Every row comes from one small tree of marks. Brackets hold a mark, then the marks that hang from it, in the order of their numbers. Every link used is in the known rows. Which tree was each row made from?
Known rows
[j476 [j93 j428] [j705 j155]]: [-1.750  0.349  1.236  0.917  2.539 -2.037  1.305  0.510 -1.412 -2.747
  2.752  3.755 -2.384  0.605  0.433  0.122  0.822  1.483 -4.217  0.239
  4.471  0.955  0.010  2.417]
[j155 j428]: [-2.040  2.721  3.735  2.410  0.129 -2.154 -1.978  1.509  1.827 -0.292
  0.534 -0.473  1.102 -1.136 -1.305 -2.049 -0.121 -2.159 -1.005  1.445
  1.602 -0.726  0.544  0.067]
[j93 j476]: [-1.182  5.043  2.114  2.012  0.629 -1.398 -1.553  4.715  1.524  1.539
  0.343 -0.180  0.696 -1.218 -0.540 -0.240  1.803 -1.273 -2.643 -0.493
  0.786 -0.848  1.724 -0.308]
[j93 [j428 j888 j965] j476]: [-2.472  2.495  2.657  0.180  2.341 -1.023  0.838  5.317  0.459  4.343
 -0.236 -0.042 -2.055  0.587  1.654 -0.293  1.156  0.887  0.241 -2.405
  1.838 -1.655  1.977 -2.145]
[j222 [j428 j888 j965]]: [-2.270  1.831  3.579 -1.818  0.811  0.529 -0.126  2.215  0.046  4.764
 -0.767  1.085 -2.214  1.664  0.435 -2.653  0.418 -1.421 -0.054 -0.629
  1.061  0.345 -0.517 -0.797]
[j155 [j428 j476 j888 j965]]: [-3.554  0.501  3.375 -0.892 -0.060 -0.946 -1.475 -0.167  0.224  4.511
 -0.751  0.383 -2.071 -1.034 -1.105 -2.746 -0.440  0.445  1.967  0.377
 -0.296 -1.446  1.121 -1.260]
[j155 [j428 j476 [j888 j705 j965]]]: [-1.758  0.508  1.445 -1.328  0.043 -0.186  2.065  0.975  2.231  2.967
 -0.695 -2.163  0.333  0.274 -3.879 -2.012 -2.748  0.383  1.160 -1.137
 -2.813 -0.201 -1.006  0.178]
[j705 [j155 j428]]: [-1.650  0.858  5.029  1.041  0.535 -1.457 -1.068  1.130  0.555 -1.126
  1.294 -1.220  1.137 -1.713 -0.043 -2.549  1.477 -3.493 -2.685  1.386
  1.748 -1.123 -0.708  0.635]
[j93 [j476 j705]]: [-1.583  4.508  0.560  1.160  0.276 -2.125 -0.285  4.187  1.648  0.489
  1.128  2.107 -0.946 -1.312 -1.230  1.175  1.801  0.256 -2.136 -0.357
  1.665 -0.289  2.340  0.870]
[j93 [j428 j888] j476]: [-2.831  4.172  1.008  0.471  3.229 -0.356  0.384  5.175  0.603  3.077
  0.122 -1.608 -0.532 -0.901  0.235  0.121  1.042 -0.754 -0.979 -1.169
  2.548 -1.430  2.325 -1.792]
[j965 [j428 j476 [j888 j705 j886]]]: [ 1.537  0.612 -2.274 -2.520  1.689  1.113  0.250 -0.326 -1.729  5.741
  0.181 -1.453 -2.473 -0.404 -1.136 -2.551  0.123  0.616  2.134  0.166
 -2.143 -0.513  1.137  0.853]
[j474 [j888 j428]]: [-1.095  3.818  2.639  1.722  1.236 -0.454 -0.736  2.708  1.482 -0.649
  1.092  1.186  1.468  1.387 -1.519 -1.059 -0.286 -1.113 -0.577  0.090
  0.005  0.360 -1.979  1.271]
[j222 [j428 [j888 j886 j965]]]: [ 0.497 -0.221  1.356 -1.327  0.959  1.970  2.555  1.619  0.349  2.197
 -1.022 -2.524 -1.118  2.803 -1.407 -3.633 -2.612 -1.253 -0.551 -1.177
 -0.752  1.157 -1.859 -0.280]
[j888 [j428 [j476 j93]] j705 j965]: [ 0.810  1.080 -0.456  0.586 -0.302  0.151  2.004  0.791  1.287  0.335
  0.238  2.082 -1.165  5.016 -4.488 -1.376 -3.037  4.311 -0.835 -2.485
 -2.919  2.834 -3.923  1.832]
[j222 j428 [j476 j93]]: [-2.161  4.631  1.171  1.256  1.004 -1.017 -1.251  1.675  1.702  0.446
  0.942  2.116 -0.828  2.627 -0.073 -1.885 -0.790 -0.642 -2.148  1.069
  2.818  0.907 -1.752  0.177]
[j155 [j428 [j476 j93] [j888 j886]]]: [-1.540 -0.470 -1.359 -0.025  1.317 -0.118 -0.705 -2.223 -0.866  1.170
 -0.002  0.027 -2.392  0.291 -2.213 -3.856 -2.986  2.411  1.568  1.927
  0.668 -1.396  1.612 -0.143]
[j428 j476 j965]: [-2.065  2.037  4.240  0.407 -1.055 -0.965 -2.612  0.752 -0.443  3.786
 -0.323  2.457 -1.403  0.075 -0.092 -1.658  0.835  0.661 -1.865 -0.735
 -0.985  0.224  0.114 -0.043]
[j965 [j428 j476 [j888 [j705 j155]]]]: [-0.275  0.742  0.393 -3.964  2.339  0.710  0.081 -0.143 -2.166  5.651
  1.066 -1.303 -1.928 -2.184 -0.654 -1.678  3.120 -1.612 -0.226  0.071
 -1.575 -0.690  0.381  1.148]
[j476 j93]: [-1.062  3.634  1.188  2.521  1.038 -1.447 -2.422  0.701 -0.072 -0.441
  0.942  2.801 -0.542  0.742 -0.738 -1.693  0.268  1.086 -3.066  0.147
  2.035  1.134  0.790  1.066]
[j93 [j428 j476 j888 j965]]: [-3.751  1.054  3.127 -1.072  1.631  0.007 -0.457  1.176 -1.304  5.166
 -0.433  1.115 -2.579  0.265  0.713 -1.319  0.032  1.331 -0.159 -1.301
  0.634 -0.549  0.648 -1.472]
[j888 [j705 [j155 j428]] j886]: [ 1.976 -1.164  2.723  0.395  0.218 -0.369  1.812  1.219  0.505 -1.678
  1.283 -1.843  1.371  1.163  0.434 -2.939 -0.391 -2.178 -1.425  0.865
 -0.044 -1.428 -2.308  1.831]
[j888 j886]: [ 0.795  2.151  1.712  1.980  0.269  0.187 -1.422  1.134 -0.163 -0.116
  0.465 -0.398  0.380  0.583  0.215 -2.282 -0.027 -0.767 -2.406  0.236
  0.643  0.296 -0.152  0.415]
[j155 [j428 [j476 j93] j888]]: [-3.704  1.569 -0.360 -0.062  1.468 -1.010 -1.886 -1.552 -0.179  2.047
  0.134  0.948 -1.905 -0.972 -2.896 -2.632 -1.649  1.495  0.887  1.688
  1.133 -0.934  2.119 -0.109]
[j428 [j476 j93] [j888 j705] j965]: [-1.213  1.347 -0.351 -1.648  0.655  0.013 -0.029 -0.189 -0.929  4.590
 -0.144  3.956 -2.906  2.342 -0.735 -1.690 -0.511  4.238  0.446 -1.755
 -1.187  0.164  0.198  0.674]
[j888 j705 j886]: [ 2.196  2.204  0.726  1.261  0.030  0.331  0.634  2.074  0.417  0.077
  0.547  0.024  1.065  2.132 -0.040 -1.731 -0.559 -0.166 -1.986 -0.467
 -0.542  0.386 -1.315  1.535]

Write each row's tree
[-2.721  2.065  1.216  2.061  0.699 -3.280  0.392  1.580  1.390 -0.651
  1.767  5.727 -3.575  2.775  1.863  0.541 -0.465  4.439 -0.629 -1.401
  4.397  0.783 -0.618  0.354]  [j222 [j476 [j93 [j428 j965]] j705]]
[-0.225 -1.054  2.517  0.224  0.180 -0.454  0.044  0.667  0.649  1.868
 -0.523 -0.786 -1.732  0.940  0.510 -3.740 -1.279  0.530  2.613 -0.238
  0.684 -1.592  0.490 -1.134]  [j155 [j428 [j888 j886] j965]]
[-2.119 -0.034  2.801  0.695  0.791 -1.776 -1.630 -1.723 -0.890 -0.542
  1.336  1.285 -0.965 -0.920 -1.466 -2.688 -0.218  0.023 -2.467  2.004
  0.984 -1.028  0.033  1.213]  [j705 [j155 [j428 [j476 j93]]]]
[-3.201 -0.133  1.437 -0.462  0.525 -1.531 -1.490 -1.389 -0.197  3.327
 -0.256  2.717 -3.458  0.342 -1.457 -3.107 -1.636  3.250  1.986  0.390
  0.637 -1.194  1.549 -0.593]  [j155 [j428 [j476 j93] j888 j965]]
[-2.834  1.793  0.999 -0.638  1.843 -1.819  2.077  4.898  0.716  3.339
  0.555  2.179 -3.725  0.181  0.802  1.101  1.159  2.265  0.884 -2.328
  2.599 -1.161  2.528 -0.828]  [j93 [j428 j888 j965] [j476 j705]]
[ 0.645  1.185  0.579 -2.886  2.743  0.299  0.597  1.323 -1.389  3.934
  1.279 -1.615 -1.303 -1.640  0.362 -1.938  3.733 -2.363 -0.229 -0.669
 -0.001 -0.289  0.104  1.209]  [j965 [j428 [j888 [j705 j155]]]]
[ 1.426 -0.467  1.408  0.719 -1.153  1.502  1.161  0.254  0.425  0.338
 -0.368 -1.228 -0.987  3.395 -3.185 -2.731 -2.769  1.738 -0.667 -1.715
 -3.018  2.041 -3.682  0.222]  [j888 [j428 j476] j886 j965]
[-2.378  3.163  0.448 -3.312  1.367  1.746  1.008  1.436 -0.339  5.353
 -0.502 -0.199 -0.743  1.277 -2.320 -1.461 -0.676 -1.586 -0.797  0.546
 -1.278  0.190 -1.159  0.723]  [j222 [j428 j476 [j888 j705]]]
[-1.883  1.151  1.824 -4.655  1.778  2.339  1.890  0.734 -1.486  4.722
  0.177 -0.679 -0.555  0.565 -1.157 -1.816  0.899 -3.055 -2.375  0.498
 -1.204 -0.219 -2.430  1.108]  [j222 [j428 j476 [j888 [j705 j155]]]]
[-1.963  2.567  0.924 -0.375  1.239 -0.515  0.551  1.954  1.764  1.815
  0.044 -1.472  0.962 -0.306 -1.703 -1.776 -0.408 -1.472  1.105  0.247
  0.545 -1.008  0.301  0.134]  [j155 [j428 [j888 j705]]]
[-1.817 -0.517  4.065 -1.670 -1.019 -1.139 -0.451 -0.524 -1.444  1.832
  1.376  3.963 -2.863 -0.863  0.387 -0.552  2.431  0.895 -2.957 -0.386
  0.012  0.301 -0.685  1.628]  [j428 [j476 [j705 j155]] j965]
[ 1.032 -0.415  2.360  0.413 -1.282  0.983 -0.484  0.304 -0.634  2.132
 -0.352  1.608 -2.605  3.521 -0.442 -2.478 -1.114  2.287  0.643 -1.010
 -1.667  0.704 -2.833 -0.059]  [j888 [j428 j476 j965] j886]
[-4.133  2.130  1.728 -0.752  0.931 -0.268 -1.780 -0.237  0.352  3.237
 -0.238 -1.247 -0.593 -2.405 -2.562 -2.159 -0.530 -1.058  0.789  1.666
  0.193 -1.357  1.528 -1.003]  [j155 [j428 j476 j888]]
[-1.446  1.733  3.936  0.188 -0.139 -0.780 -0.951  1.537  0.399  2.393
  0.414  3.188 -0.640  2.125 -1.040 -1.438 -0.853  1.398  0.537 -0.658
 -2.155 -0.078 -2.201  0.866]  [j474 [j888 [j428 j476 j965]]]
[-2.277  0.858  2.792  0.586  0.616 -0.732  0.577  1.441  2.408  1.004
 -0.450 -2.652  0.277 -0.712 -2.693 -2.895 -1.555 -1.001  0.771 -1.010
 -0.023  0.093  0.068 -0.743]  [j155 [j428 [j888 j965]]]
[ 0.672  0.129  0.982  0.058  0.656  1.442  1.215  0.879  0.346  1.209
 -0.594 -2.605 -0.454  1.152 -1.246 -3.148 -1.547  0.498 -0.653 -2.256
 -1.152  1.145 -0.543 -0.394]  [j428 [j888 j886 j965]]
[-2.265  1.613  4.871 -0.888 -0.761 -0.402 -1.202  1.246 -0.413  4.860
 -0.635  2.521 -2.165  1.727 -0.296 -2.373 -0.304 -0.813 -1.551  0.322
 -0.764  0.396 -1.178  0.228]  [j222 [j428 j476 j965]]
[-1.027  0.961  0.814  0.462  0.976 -1.757 -0.206 -0.477 -1.047 -2.404
  2.484  4.343 -2.138 -0.013 -0.505 -0.560  1.812  1.258 -4.061  0.364
  3.058  1.287  0.149  2.779]  [j476 j93 [j705 j155]]
[ 3.010 -0.249  2.101  1.407  1.304 -1.571  0.726  1.549  0.593  0.834
  0.757 -1.324 -0.008  0.451 -0.417 -3.114 -1.919 -0.445  0.810 -0.849
 -2.334 -0.094  0.126  1.853]  [j474 [j888 j886 [j965 j428]]]
[ 2.372  1.127 -1.778 -1.554  2.164  0.724  0.618  1.225 -0.849  3.749
  0.355 -1.748 -1.825  0.051 -0.101 -2.473  0.568 -0.235  2.224 -0.508
 -0.455 -0.252  1.037  0.757]  [j965 [j428 [j888 j705 j886]]]
[-1.151  1.263  1.938  0.731  0.460 -1.278 -0.760  0.167 -0.145  1.308
  0.809  5.420 -1.944  3.649 -1.267 -1.882 -2.063  3.994  0.811 -0.516
 -1.324  0.325 -1.791  1.503]  [j474 [j888 [j428 [j476 j93] j965]]]
[-0.862 -1.587  1.339 -0.388  0.020  0.509  1.128 -0.837  0.742  1.849
 -0.897 -3.401 -0.913  0.284 -2.936 -3.850 -3.643  0.595  1.569 -0.246
 -2.171 -0.653 -0.226 -0.684]  [j155 [j428 j476 [j888 j886 j965]]]
[-2.938  3.224  3.302 -1.633  0.522  0.370 -0.384  2.442  1.648  4.809
 -0.379  0.510 -1.968  1.892  1.540 -2.050  0.637 -1.469  0.638 -0.800
  1.645 -0.119 -2.001 -1.700]  [j222 [j428 j888 j965] j476]
[-3.109  2.718  1.590 -1.307 -0.189 -0.526 -0.274  0.548 -0.002  2.470
  0.500  2.893 -2.287  0.128 -2.615 -0.444 -0.465 -0.956 -2.388  1.921
  0.573  1.007 -0.226  1.763]  [j222 [j428 [j476 j705]]]
[ 2.057  0.161 -0.111 -0.620  0.531  1.748  3.069  1.765  1.152  1.264
 -0.491 -2.377  0.355  2.821 -1.484 -2.357 -1.866  1.049 -0.297 -2.895
 -2.303  1.075 -1.823  0.515]  [j428 [j888 j705 j886 j965]]
[-2.553  0.545  3.395 -0.876  1.867 -0.324 -0.412  0.579  0.054  0.670
  0.857 -2.345  0.189 -2.254 -0.404 -2.779  1.655 -3.233 -0.832  1.029
  1.933 -1.391  0.091 -0.247]  [j705 [j155 [j428 j888]]]
[-1.042  1.710 -1.948  0.048  1.056 -2.687 -2.060 -1.687 -1.527  2.291
  1.709  4.810 -4.831 -1.417 -2.528 -0.635  0.568  3.052 -0.032  1.276
  1.140  1.138  3.002  2.403]  [j965 [j428 [j476 j93 j705]]]
[-1.438  2.318 -0.040 -0.813  0.387 -2.135 -2.000 -0.461 -1.064  3.430
  1.305  2.531 -3.433 -2.910 -2.075 -0.401  1.693  0.320 -0.227  1.238
  0.164  0.715  2.556  1.891]  [j965 [j428 [j476 j705]]]
[-2.507 -0.441  1.415  0.965 -1.039 -3.709 -0.806 -1.330  0.521  0.727
  0.907  5.922 -4.011  0.682 -1.961 -1.416 -1.887  4.279  0.914  1.017
  1.166 -0.241  1.465  1.623]  [j155 [j428 [j476 j93 j705] j965]]
[-4.247  2.882  1.513 -0.695  2.640  0.506 -0.822  0.964 -1.053  3.753
 -0.005 -0.599 -1.051 -1.185 -0.897 -0.757  0.088 -0.206 -1.338  0.106
  1.218 -0.308  1.130 -1.023]  [j93 [j428 j476 j888]]
[-1.941 -0.046  0.499 -0.682  0.654  0.623 -0.769 -1.050 -0.433  2.347
 -0.488 -2.414 -1.004 -1.044 -1.880 -3.310 -1.881 -0.319  1.566  1.798
 -0.260 -1.780  1.074 -0.649]  [j155 [j428 j476 [j888 j886]]]
[-1.447 -1.155  2.044 -1.046 -0.334 -1.851 -0.507 -1.704 -1.937  0.681
  1.628  6.269 -4.238  0.667 -0.035 -1.001  1.254  3.462 -2.924 -0.461
  0.786  0.655 -0.134  2.348]  [j428 [j476 j93 [j705 j155]] j965]
[-2.213  0.569  2.235 -1.658 -0.269 -0.652  0.325  0.751  0.985  4.793
 -0.603  0.631 -1.119  0.406 -1.270 -2.232 -1.008  0.914  2.566 -0.444
 -1.540 -1.449 -0.104 -0.309]  [j155 [j428 j476 [j888 j705] j965]]
[-1.861  2.973 -2.071 -1.431  1.627  0.440 -0.311 -0.370 -0.669  3.189
  0.271  2.350 -1.297  1.017 -2.305 -1.229 -0.569  2.820 -0.851 -0.387
 -0.661  0.295  0.535  1.077]  [j428 [j476 j93] [j888 j705]]
[ 0.745  0.767 -2.378  0.302  3.352  0.662  2.657  1.391 -1.001  0.395
  0.769  0.729 -1.465  3.584  0.277 -1.860 -2.379  2.987 -0.108 -0.994
  2.058  0.050 -0.115  0.797]  [j476 [j93 [j428 [j888 j705 j886]]]]
[ 2.887 -2.946  3.556  0.740 -0.527 -0.370  3.774  1.478  1.577 -2.107
  0.718 -2.911  1.578  2.194 -0.709 -3.353 -2.075 -1.269 -1.444 -1.172
 -1.934 -0.343 -3.573  1.742]  [j888 [j705 [j155 j428]] j886 j965]
[-1.166  1.835  0.857 -2.013  0.328  1.191  1.589  1.175  0.760  3.941
 -0.696 -0.997  0.076  0.893 -3.168 -1.331 -1.215  0.957 -0.862 -2.454
 -3.263  1.133 -1.196  0.413]  [j428 j476 [j888 j705 j965]]
[ 1.305  0.503  4.108 -0.009 -0.044 -0.005  2.393  2.422  1.149 -0.358
  0.888 -0.969  1.756  1.337 -0.767 -1.531  0.839 -1.500 -4.273 -2.742
 -1.791  1.354 -3.354  1.924]  [j888 [j705 j155] j965]
[-2.311  1.148  2.428 -1.387  0.016 -0.542 -0.596 -0.628 -1.312  0.497
  1.688  2.273 -1.447 -2.082 -1.160 -0.097  2.296 -0.626 -4.179  0.866
  0.515  0.353 -0.186  2.090]  [j428 [j476 [j705 j155]]]
[-2.053 -1.778  2.614 -1.523  0.595 -0.953  2.640  0.293  1.350 -1.010
  1.070 -1.245 -1.290 -1.331 -2.418 -1.847  0.015 -0.914 -0.370 -0.783
  0.866  0.234 -0.691  0.876]  [j476 [j705 [j155 [j428 [j888 j965]]]]]
[ 2.209 -0.926  1.325  0.401 -0.120 -0.429 -0.552 -0.457 -0.805  3.176
 -0.087 -1.709 -2.205 -0.120 -1.709 -3.180 -1.362  0.663 -0.010 -0.793
 -2.953  0.761  0.286  0.662]  [j888 j886 [j965 [j428 j476]]]
[ 0.519  0.527 -0.222 -0.152  1.062  0.291  1.585  1.413  1.066  0.895
  0.115 -2.319  0.532  0.961 -1.092 -2.891 -1.768 -0.478  1.989  0.417
 -0.005 -1.357 -0.326  0.329]  [j155 [j428 [j888 j705 j886]]]
